Known rows, with every step that occurs
migi/visaman/doru/kapeg/faba/suzo: [-0.02  0.15  0.01  0.17  0.02 -0.05  0.05 -0.09  0.02  0.16 -0.04  0.10
 -0.06  0.01 -0.05  0.02  0.03 -0.03 -0.11 -0.18 -0.16  0.24  0.12  0.06
 -0.28 -0.02]
doru/visaman: [ 0.04  0.04  0.09  0.15  0.03  0.09  0.03 -0.11  0.03  0.10 -0.01  0.00
  0.02 -0.05 -0.09 -0.02 -0.10  0.08  0.03 -0.09 -0.08 -0.12  0.13  0.01
 -0.01 -0.09]
visaman/doru/kapeg: [ 0.07  0.09  0.24  0.28  0.02  0.07  0.11 -0.02  0.12  0.12 -0.12  0.05
  0.02 -0.17  0.17  0.08 -0.10  0.18 -0.01  0.01  0.00 -0.01  0.15 -0.09
  0.09  0.12]
visaman/migi/doru/kapeg/faba/suzo: [-0.13  0.19 -0.06  0.11  0.03 -0.06  0.01 -0.06  0.05  0.17 -0.08  0.12
 -0.03  0.03 -0.06  0.07  0.06 -0.06 -0.11 -0.16 -0.16  0.20  0.10  0.09
 -0.28 -0.04]
faba/visaman/migi/doru/kapeg: [-0.11  0.18 -0.04  0.14  0.05  0.03  0.13  0.00  0.14  0.08  0.03 -0.02
  0.05 -0.06 -0.06  0.17 -0.01  0.07  0.02  0.12 -0.04 -0.10  0.14 -0.05
 -0.08  0.07]
suzo/faba/migi/doru: [ 0.13  0.10 -0.08 -0.26 -0.02 -0.02  0.11  0.09  0.10  0.06  0.15  0.05
  0.01  0.11 -0.18  0.12 -0.06  0.11  0.06  0.07 -0.15 -0.01  0.06  0.03
 -0.23  0.11]
suzo/doru: [ 0.10 -0.12  0.12 -0.16  0.00  0.09 -0.05 -0.02  0.15  0.07  0.13  0.05
  0.00  0.05 -0.23  0.03 -0.11  0.15  0.01  0.13  0.00  0.02  0.06  0.12
 -0.01  0.20]
migi/doru/kapeg: [-0.04  0.16  0.00  0.17  0.04  0.03  0.11  0.00  0.15  0.10  0.09 -0.01
  0.03 -0.05 -0.19  0.19 -0.02  0.11  0.04  0.01 -0.03 -0.11  0.14 -0.03
 -0.11  0.02]
doru/visaman/migi: [-0.12  0.15 -0.04  0.05 -0.03  0.05  0.08 -0.05  0.03  0.09 -0.21  0.09
  0.07 -0.08  0.20 -0.02 -0.07  0.05 -0.05  0.05 -0.09 -0.12  0.14  0.01
  0.09  0.00]
kapeg/faba/visaman/doru/migi: [ 0.03  0.03  0.33  0.18  0.15 -0.08  0.09 -0.01  0.07  0.09 -0.14  0.13
 -0.01 -0.11  0.56 -0.01 -0.03  0.17 -0.03  0.09 -0.09  0.10  0.09 -0.18
  0.23  0.20]
doru/visaman/faba/migi: [ 0.18  0.01  0.17 -0.18  0.01  0.03  0.06 -0.09  0.06  0.07 -0.32  0.14
 -0.01 -0.03  0.24  0.04 -0.03  0.01 -0.04 -0.04 -0.25 -0.22  0.12  0.14
 -0.24  0.21]
doru/migi: [-0.06  0.01  0.24 -0.03  0.12 -0.05  0.01 -0.06  0.18  0.12 -0.13  0.20
  0.05 -0.13  0.49  0.05 -0.02  0.15 -0.01  0.00 -0.08  0.04  0.09 -0.03
  0.06  0.12]
faba/suzo: [-0.09  0.03  0.05 -0.09  0.07 -0.01 -0.03 -0.10  0.05  0.16 -0.05  0.21
  0.01 -0.03  0.02  0.02  0.02  0.00 -0.07 -0.22 -0.10  0.40  0.08  0.11
 -0.30 -0.05]
visaman/migi/doru: [-0.13  0.31 -0.20 -0.06 -0.03 -0.03  0.16  0.11  0.00  0.08  0.09  0.07
  0.03  0.07 -0.17  0.11  0.03  0.08  0.00  0.12 -0.09 -0.07  0.11 -0.09
  0.02 -0.03]
visaman/faba/migi/doru: [ 0.09  0.22 -0.07 -0.19 -0.01 -0.04  0.14  0.07  0.02  0.06  0.01  0.08
 -0.03  0.10 -0.14  0.15  0.04  0.05  0.01  0.04 -0.20 -0.17  0.11  0.00
 -0.22  0.10]
visaman/faba: [-0.01  0.07  0.08 -0.01 -0.01  0.05  0.02  0.00 -0.01  0.09 -0.12  0.18
  0.02  0.01 -0.04  0.05  0.10  0.05 -0.07 -0.07 -0.14 -0.28  0.14 -0.04
  0.07  0.02]
kapeg/faba/suzo: [-0.09  0.07  0.06  0.04  0.05 -0.06 -0.07 -0.06  0.01  0.17 -0.04  0.18
 -0.04  0.05 -0.07  0.01  0.08 -0.03 -0.11 -0.25 -0.16  0.28  0.08  0.10
 -0.25 -0.02]
kapeg/faba/visaman: [-0.11 -0.10  0.21  0.12  0.17 -0.04 -0.05  0.04 -0.01  0.05  0.17  0.01
 -0.02  0.08 -0.17  0.01  0.13  0.06  0.01 -0.02 -0.12  0.01  0.09 -0.07
  0.05  0.20]
doru/kapeg/faba/migi/visaman: [ 0.12  0.13 -0.04 -0.11 -0.03 -0.08  0.14 -0.04  0.08  0.04  0.11  0.00
 -0.02  0.05 -0.06  0.05  0.04  0.02  0.00  0.03 -0.23 -0.15  0.14  0.11
 -0.34  0.16]
suzo/faba/migi/visaman/doru: [ 0.28  0.10  0.05 -0.06 -0.09 -0.01  0.23  0.04 -0.01  0.05  0.03  0.05
 -0.02 -0.01  0.13 -0.05 -0.12  0.17  0.00  0.11 -0.13  0.08  0.11 -0.07
 -0.01  0.14]
migi/visaman/doru/kapeg/faba: [ 0.04  0.17  0.12  0.35 -0.02 -0.03  0.07  0.03  0.02  0.11  0.02 -0.01
 -0.05  0.00 -0.10  0.03  0.03  0.12 -0.06 -0.03 -0.12 -0.19  0.15 -0.07
  0.08  0.10]
visaman/doru: [ 0.11  0.12  0.21  0.14  0.00  0.03  0.12  0.06 -0.04  0.11 -0.07  0.12
 -0.02 -0.08  0.15 -0.03 -0.07  0.21 -0.03  0.01 -0.03  0.10  0.12 -0.16
  0.25  0.08]
kapeg/faba: [-0.06  0.08  0.15  0.15  0.02 -0.05 -0.07  0.07 -0.01  0.12  0.05  0.09
 -0.03  0.07 -0.15  0.01  0.10  0.09 -0.05 -0.13 -0.14 -0.14  0.11 -0.02
  0.08  0.08]
migi/doru/visaman/faba: [ 0.05  0.18 -0.07  0.11 -0.03  0.07  0.10 -0.04 -0.05  0.08 -0.06  0.04
 -0.01  0.06 -0.26  0.04  0.02  0.03 -0.03 -0.04 -0.16 -0.39  0.16 -0.07
  0.01 -0.13]
suzo/doru/kapeg/faba/visaman/migi: [-0.17  0.00  0.06  0.05  0.05  0.00  0.02  0.01  0.09  0.06 -0.07  0.04
  0.04  0.00  0.12  0.02  0.03  0.03 -0.06  0.19 -0.09 -0.07  0.10  0.00
  0.08  0.26]

Rows
[ 0.08  0.05 -0.09 -0.16  0.01 -0.06  0.14 -0.12  0.15  0.06  0.17  0.05
  0.01  0.02  0.04  0.01 -0.05  0.06 -0.01  0.12 -0.11  0.08  0.10  0.08
 -0.23  0.05]
faba/suzo/doru/migi/visaman
[ 0.09 -0.06  0.23  0.24  0.06  0.09  0.11 -0.02  0.15  0.09 -0.02 -0.02
  0.04 -0.13  0.12  0.05 -0.11  0.19  0.02  0.08  0.00  0.06  0.12 -0.11
  0.10  0.18]
suzo/faba/visaman/doru/kapeg
[ 0.10  0.14  0.10  0.26 -0.02  0.05  0.19 -0.04  0.10  0.09 -0.01 -0.02
  0.01 -0.13  0.07  0.06 -0.09  0.16  0.00  0.06 -0.03 -0.06  0.17 -0.08
  0.01  0.07]
migi/visaman/doru/kapeg
[ 0.04  0.01  0.33  0.09  0.16 -0.05  0.11 -0.03  0.10  0.09 -0.16  0.15
  0.01 -0.14  0.60  0.00 -0.06  0.19 -0.01  0.11 -0.06  0.15  0.09 -0.18
  0.20  0.19]
faba/visaman/doru/migi
[ 0.13  0.00  0.18 -0.25  0.01  0.00  0.04 -0.04  0.08  0.07 -0.30  0.21
 -0.01 -0.03  0.26  0.07  0.04  0.02 -0.05 -0.04 -0.23 -0.16  0.11  0.13
 -0.22  0.28]
visaman/faba/migi
[ 0.12 -0.06 -0.05 -0.21 -0.02  0.06  0.00 -0.11  0.11  0.09  0.07  0.08
 -0.03  0.10 -0.28  0.01 -0.06  0.00 -0.07  0.06 -0.08  0.11  0.07  0.18
 -0.26  0.09]
migi/visaman/faba/suzo/doru
[ 0.15 -0.07  0.08  0.07  0.01  0.13  0.00 -0.12  0.09  0.08  0.05 -0.06
  0.00  0.01 -0.23 -0.03 -0.19  0.10  0.02  0.04 -0.04 -0.11  0.10  0.09
 -0.03  0.02]
suzo/doru/visaman
[-0.15  0.26 -0.16  0.02  0.03 -0.07  0.13  0.12 -0.04  0.05  0.16  0.01
  0.00  0.13 -0.22  0.09  0.08  0.05  0.00  0.14 -0.12 -0.07  0.11 -0.13
  0.03  0.04]
kapeg/faba/visaman/migi/doru
[-0.05  0.08 -0.07 -0.04 -0.05  0.07  0.05 -0.10  0.07  0.10 -0.20  0.08
  0.04 -0.04  0.12 -0.03 -0.13  0.02 -0.07  0.10 -0.08  0.01  0.11  0.11
 -0.01  0.04]
faba/suzo/doru/visaman/migi
[ 0.08 -0.07  0.30  0.04  0.13 -0.03  0.10 -0.02  0.13  0.08 -0.11  0.13
  0.04 -0.12  0.57 -0.02 -0.11  0.22  0.00  0.13 -0.05  0.17  0.07 -0.17
  0.21  0.19]
suzo/faba/visaman/doru/migi
[ 0.04  0.01  0.26  0.30  0.09  0.07  0.12 -0.04  0.11  0.09 -0.06 -0.01
  0.01 -0.15  0.16  0.07 -0.07  0.15  0.01  0.05 -0.01  0.05  0.15 -0.12
  0.08  0.18]
faba/visaman/doru/kapeg
[-0.03  0.12 -0.11 -0.12  0.00 -0.01  0.07 -0.13 -0.01  0.12 -0.05  0.19
 -0.01  0.05 -0.09  0.02  0.09 -0.08 -0.11 -0.17 -0.19  0.15  0.12  0.08
 -0.34 -0.12]
migi/visaman/faba/suzo
[ 0.19 -0.19  0.17 -0.38 -0.01  0.03  0.01  0.00  0.20  0.07 -0.09  0.15
  0.06 -0.01  0.21  0.03 -0.10  0.13  0.03  0.01 -0.16  0.06  0.04  0.18
 -0.22  0.30]
suzo/faba/migi
[ 0.05  0.19 -0.08  0.15  0.02  0.05  0.10 -0.04 -0.01  0.09  0.13 -0.07
 -0.01  0.04 -0.32  0.04 -0.09  0.08  0.05 -0.04 -0.09 -0.15  0.13 -0.06
 -0.06 -0.16]
migi/doru/visaman
[-0.02  0.14 -0.09 -0.01  0.02  0.02  0.05 -0.14 -0.03  0.14 -0.12  0.14
 -0.03  0.04 -0.14  0.03  0.02 -0.08 -0.09 -0.20 -0.17  0.11  0.12  0.06
 -0.30 -0.18]
migi/doru/visaman/faba/suzo
[-0.04  0.19  0.05  0.28  0.02 -0.04  0.01  0.06  0.06  0.12  0.09 -0.01
 -0.03  0.06 -0.25  0.12  0.07  0.08 -0.03 -0.06 -0.12 -0.24  0.13 -0.03
 -0.02  0.05]
migi/doru/kapeg/faba
[ 0.06 -0.09  0.17  0.08  0.03  0.12 -0.01 -0.08  0.26  0.09  0.01 -0.01
  0.04 -0.08 -0.09  0.12 -0.12  0.13  0.01  0.10  0.02 -0.08  0.11  0.12
 -0.08  0.21]
suzo/doru/kapeg
[-0.02 -0.29  0.15 -0.12  0.13  0.06 -0.03  0.02  0.11  0.03  0.25  0.02
  0.08  0.05 -0.13 -0.01 -0.01  0.14  0.07  0.06 -0.04  0.15  0.04 -0.05
  0.03  0.17]
suzo/faba/visaman
[ 0.07 -0.10  0.07 -0.12  0.01  0.03 -0.10 -0.06  0.11  0.12  0.07  0.08
 -0.05  0.10 -0.26  0.01 -0.06  0.03 -0.08  0.00 -0.07  0.21  0.05  0.19
 -0.19  0.14]
kapeg/faba/suzo/doru
[ 0.06  0.15  0.04  0.05  0.02  0.03  0.13 -0.03  0.16  0.09 -0.07  0.02
  0.01 -0.05 -0.04  0.20 -0.02  0.06  0.01  0.03 -0.12 -0.21  0.14  0.03
 -0.23  0.13]
visaman/faba/migi/doru/kapeg
[ 0.04 -0.09  0.19 -0.15  0.10 -0.02 -0.03 -0.13  0.24  0.12 -0.11  0.18
  0.02 -0.07  0.38  0.04 -0.11  0.10 -0.04  0.08 -0.06  0.22  0.04  0.11
 -0.10  0.17]
faba/suzo/doru/migi
[-0.07  0.07  0.01 -0.08  0.03  0.01 -0.01 -0.11  0.01  0.15 -0.17  0.24
  0.00  0.01  0.00  0.03  0.08 -0.05 -0.12 -0.21 -0.16  0.19  0.10  0.08
 -0.26 -0.06]
visaman/faba/suzo
[ 0.16  0.09 -0.06 -0.02 -0.01  0.06  0.11 -0.05  0.06  0.07  0.06 -0.06
  0.01  0.05 -0.21  0.04 -0.15  0.08  0.06  0.00 -0.14 -0.13  0.10  0.04
 -0.18 -0.04]
suzo/faba/migi/doru/visaman
[-0.06  0.10 -0.06  0.03 -0.05  0.05  0.03 -0.08  0.04  0.10 -0.18  0.06
  0.02  0.00  0.08 -0.04 -0.10  0.01 -0.09  0.08 -0.11 -0.05  0.11  0.11
 -0.02  0.05]
kapeg/faba/suzo/doru/visaman/migi
[ 0.09 -0.10  0.05 -0.20  0.00  0.08 -0.05 -0.10  0.12  0.10 -0.02  0.13
 -0.02  0.08 -0.21  0.02 -0.07  0.02 -0.08  0.03 -0.06  0.13  0.06  0.18
 -0.20  0.12]
visaman/faba/suzo/doru
[-0.10 -0.02  0.16  0.21  0.18 -0.03  0.01  0.03  0.04  0.06  0.20 -0.06
 -0.02  0.08 -0.23  0.09  0.11  0.05  0.02  0.02 -0.10 -0.05  0.11 -0.09
 -0.02  0.18]
migi/doru/kapeg/faba/visaman
[ 0.09  0.04 -0.05 -0.14  0.01 -0.05  0.14 -0.09  0.15  0.04  0.20  0.02
  0.02  0.01  0.02  0.02 -0.05  0.10  0.02  0.17 -0.10 -0.04  0.10  0.04
 -0.13  0.08]
suzo/doru/migi/visaman
[-0.07  0.10 -0.06  0.10  0.02  0.05  0.13  0.02  0.19  0.08  0.08 -0.03
  0.07 -0.03 -0.10  0.16 -0.05  0.10  0.04  0.14 -0.03 -0.10  0.12 -0.04
 -0.06  0.08]
suzo/faba/visaman/migi/doru/kapeg
[ 0.18  0.08 -0.04 -0.14 -0.05 -0.05  0.13 -0.05  0.11  0.04  0.14 -0.04
 -0.04  0.07 -0.13  0.05 -0.01  0.03  0.00  0.09 -0.21 -0.16  0.12  0.16
 -0.34  0.22]
suzo/doru/kapeg/faba/migi/visaman
[ 0.16  0.20  0.03  0.10 -0.06 -0.01  0.23  0.04 -0.07  0.07  0.08  0.03
 -0.03 -0.02  0.00 -0.05 -0.07  0.17 -0.01  0.07 -0.08  0.05  0.14 -0.16
  0.12  0.02]
migi/visaman/doru
